Every row comes from one small tree of marks. Brackets hold a mark, then the marks that hang from it, in alphabetical order. Every link used is in the known rows. Which tree was each row made from?
Known rows
{zeku {refalaz {nade suvo}}}: [-2.42  1.90 -0.19 -2.82  3.38  1.49 -0.01 -0.07  3.54  1.05  1.90  3.08
  2.25 -0.14  1.75 -3.31 -1.07]
{bifig {zeku {refalaz {nade nafig poni suvo}}}}: [-2.45  3.90  0.30  1.29  3.01  0.52 -1.09 -1.93  4.09 -0.96  3.89  2.91
 -0.96  4.21  2.99 -2.52 -1.90]
{refalaz {nade nafig poni} zeku}: [-0.45  0.75 -1.07 -3.00  3.69  1.40 -3.61 -1.71  2.56  2.78  4.04  4.29
 -2.75  0.48 -2.28 -3.76  1.12]
{suvo {nade nafig refalaz}}: [ 0.79  2.78 -0.01 -2.20  3.56  2.03 -3.39  0.72  1.73  1.31  1.79  1.21
 -0.10 -1.21  0.63 -3.44  1.27]
{nafig {nade leva poni refalaz} suvo}: [ 2.90  4.34  3.54  1.55  3.27 -2.41 -7.33 -3.20  4.30  1.41  3.41  2.83
  0.41  1.63  1.57 -5.87 -3.19]
{zeku {refalaz {nade leva nafig suvo}}}: [-2.73  4.03  1.34 -1.76  3.75 -0.10 -1.48 -0.61  4.64  1.40  3.35  4.41
  1.32  1.24  1.15 -5.39 -1.99]
{nade nafig poni {refalaz zeku} suvo}: [-2.58  0.54  4.25  5.67  8.12 -1.45 -3.53 -7.08  5.61  4.41  3.37  5.27
 -2.26  2.88  1.09 -6.92 -6.98]
{bifig {zeku {refalaz {nade leva nafig}}}}: [-2.46  4.97  0.08  0.44  2.35  0.56 -1.70 -0.43  3.70 -0.79  4.37  3.10
 -1.28  3.52  2.85 -2.30 -0.07]
{bifig {zeku {refalaz {nade leva {nafig suvo} poni}}}}: [-1.00  4.86  1.06  0.70  2.37  0.12 -2.17 -1.70  4.00 -1.07  4.30  3.36
 -1.11  4.47  3.47 -3.08 -1.32]
{bifig {zeku {refalaz {nade leva nafig poni suvo}}}}: [-2.63  4.88  0.54  1.64  3.16 -0.17 -1.70 -1.85  4.18 -0.97  4.69  3.81
 -0.85  5.07  2.89 -3.23 -2.10]
{nafig {nade leva poni {refalaz zeku}} suvo}: [ 2.51  3.77  3.30  1.16  4.17 -1.44 -7.82 -3.94  4.72  2.72  3.95  4.39
 -0.88  0.97  1.55 -5.92 -2.49]
{nade refalaz}: [-1.50  0.33  0.87  1.55  4.07  0.61 -1.60 -0.61  1.78  2.31  1.03  0.71
  0.51 -1.10  1.72 -2.10 -0.93]
{nafig {nade refalaz suvo}}: [-1.57  2.38  1.03  1.88  3.98 -0.75 -4.46 -1.89  3.97  2.42  2.28  1.53
  0.40 -1.25  0.04 -3.63 -2.35]
{suvo {nade leva nafig poni {refalaz zeku}}}: [ 0.61  4.29  0.38 -0.61  5.87  1.02 -5.61 -1.15  2.74  1.63  4.71  4.69
 -1.01  2.47  0.71 -6.03  0.08]
{nade leva poni {refalaz zeku} suvo}: [-3.22  1.68  2.32  5.75  8.17 -2.01 -4.03 -5.54  4.11  3.55  4.96  7.50
 -0.17  5.00  1.89 -6.86 -6.45]
{poni {nade leva nafig suvo}}: [-0.42  3.33  0.33 -0.92  0.41 -1.95 -3.74 -3.30  1.14  1.44  4.44  4.04
  0.51  2.15 -1.97 -4.85 -3.19]
{suvo {nade nafig poni}}: [ 2.41  2.73 -0.40 -2.12  1.80  1.02 -2.71 -0.02  0.90 -1.23  1.86  0.82
 -0.16  2.12 -0.36 -3.10  0.41]

Which tree is each row?
[-0.01  2.19 -0.21 -2.00  2.33  0.62 -4.13 -2.40  1.51  2.53  3.72  1.39
  0.25 -0.99 -0.55 -4.20 -0.69] -> {poni {nade nafig refalaz}}
[ 0.71  2.31  0.44 -2.62  3.36 -0.25 -5.14 -2.39  2.94  2.95  4.86  6.47
 -2.58  1.79 -1.74 -5.40 -0.05] -> {refalaz {nade leva {nafig suvo} poni} zeku}
[-0.96  1.65  0.39 -0.61  2.94 -0.15 -3.63 -3.86  2.06  3.03  3.53  2.76
  0.77 -0.29 -0.51 -4.97 -3.42] -> {poni {nade nafig refalaz suvo}}
[ 0.97  4.33  5.99  4.76  5.31 -4.00 -5.71 -4.93  4.74  2.24  4.24  4.09
 -0.86  4.70  1.78 -8.17 -5.94] -> {nade leva {nafig suvo} poni refalaz}
[-1.79  4.04  3.99  4.78  7.67 -2.27 -6.03 -4.73  5.08  3.76  6.00  5.77
 -2.84  4.35  0.85 -7.88 -3.75] -> {nade leva nafig poni {refalaz zeku}}
[ 1.41  4.45 -0.17 -2.45  1.04  0.25 -3.50  1.33  0.80 -0.33  2.61  2.52
 -0.34  1.29 -0.73 -3.36  1.44] -> {suvo {nade leva nafig}}
[-2.22  3.53 -1.01 -0.27  2.07  1.70 -0.74 -0.07  2.96 -1.10  3.33  2.17
 -0.60  2.52  3.27 -0.91  0.58] -> {bifig {zeku {refalaz nade}}}
[-0.87  2.37  0.30  0.10  4.28  1.02 -5.55 -1.04  3.77  3.20  2.97  1.74
 -1.35 -2.46  0.09 -2.92  1.09] -> {nafig {nade {refalaz zeku}}}
[-2.22  1.39  4.56  6.23  6.82 -2.84 -2.81 -6.09  5.04  2.61  2.73  2.93
 -0.40  3.69  1.06 -6.91 -8.10] -> {nade nafig poni refalaz suvo}
[-1.30  4.86  4.32  5.33  6.38 -3.68 -5.27 -3.75  4.53  1.92  5.32  3.57
 -0.98  5.13  0.81 -7.86 -4.81] -> {nade leva nafig poni refalaz}
[-2.31  3.27  0.32 -1.50  4.29  0.11 -1.19 -0.93  3.98  0.33  3.65  4.38
  2.47  2.78  1.78 -5.12 -2.41] -> {zeku {refalaz {nade leva poni suvo}}}
[ 2.60  1.67  0.37 -3.55 -1.22 -0.02 -3.33 -2.74  0.46  1.07  2.29  1.27
 -0.02 -0.54 -1.01 -2.97 -0.84] -> {poni {nade {nafig suvo}}}
[-2.72  3.13  0.09 -2.32  3.55  0.58 -0.84  0.04  3.68  0.95  3.01  4.36
  2.32  1.10  1.59 -4.32 -1.38] -> {zeku {refalaz {nade leva suvo}}}
[-0.41  4.97  1.15  2.35  4.69 -2.01 -6.70 -1.54  3.96  0.99  5.00  2.04
  0.29  2.20  0.12 -5.48 -1.60] -> {nafig {nade leva poni refalaz}}
[-2.92  4.16 -0.46  0.80  2.51  0.61 -1.02 -0.72  3.36 -0.86  4.03  3.68
 -0.33  3.74  3.23 -1.93 -0.94] -> {bifig {zeku {refalaz {nade leva suvo}}}}
[-2.77  4.10  5.17  7.33  7.19 -4.84 -4.49 -5.89  5.38  2.62  4.99  5.48
 -0.29  6.05  0.82 -8.92 -8.68] -> {nade leva nafig poni refalaz suvo}
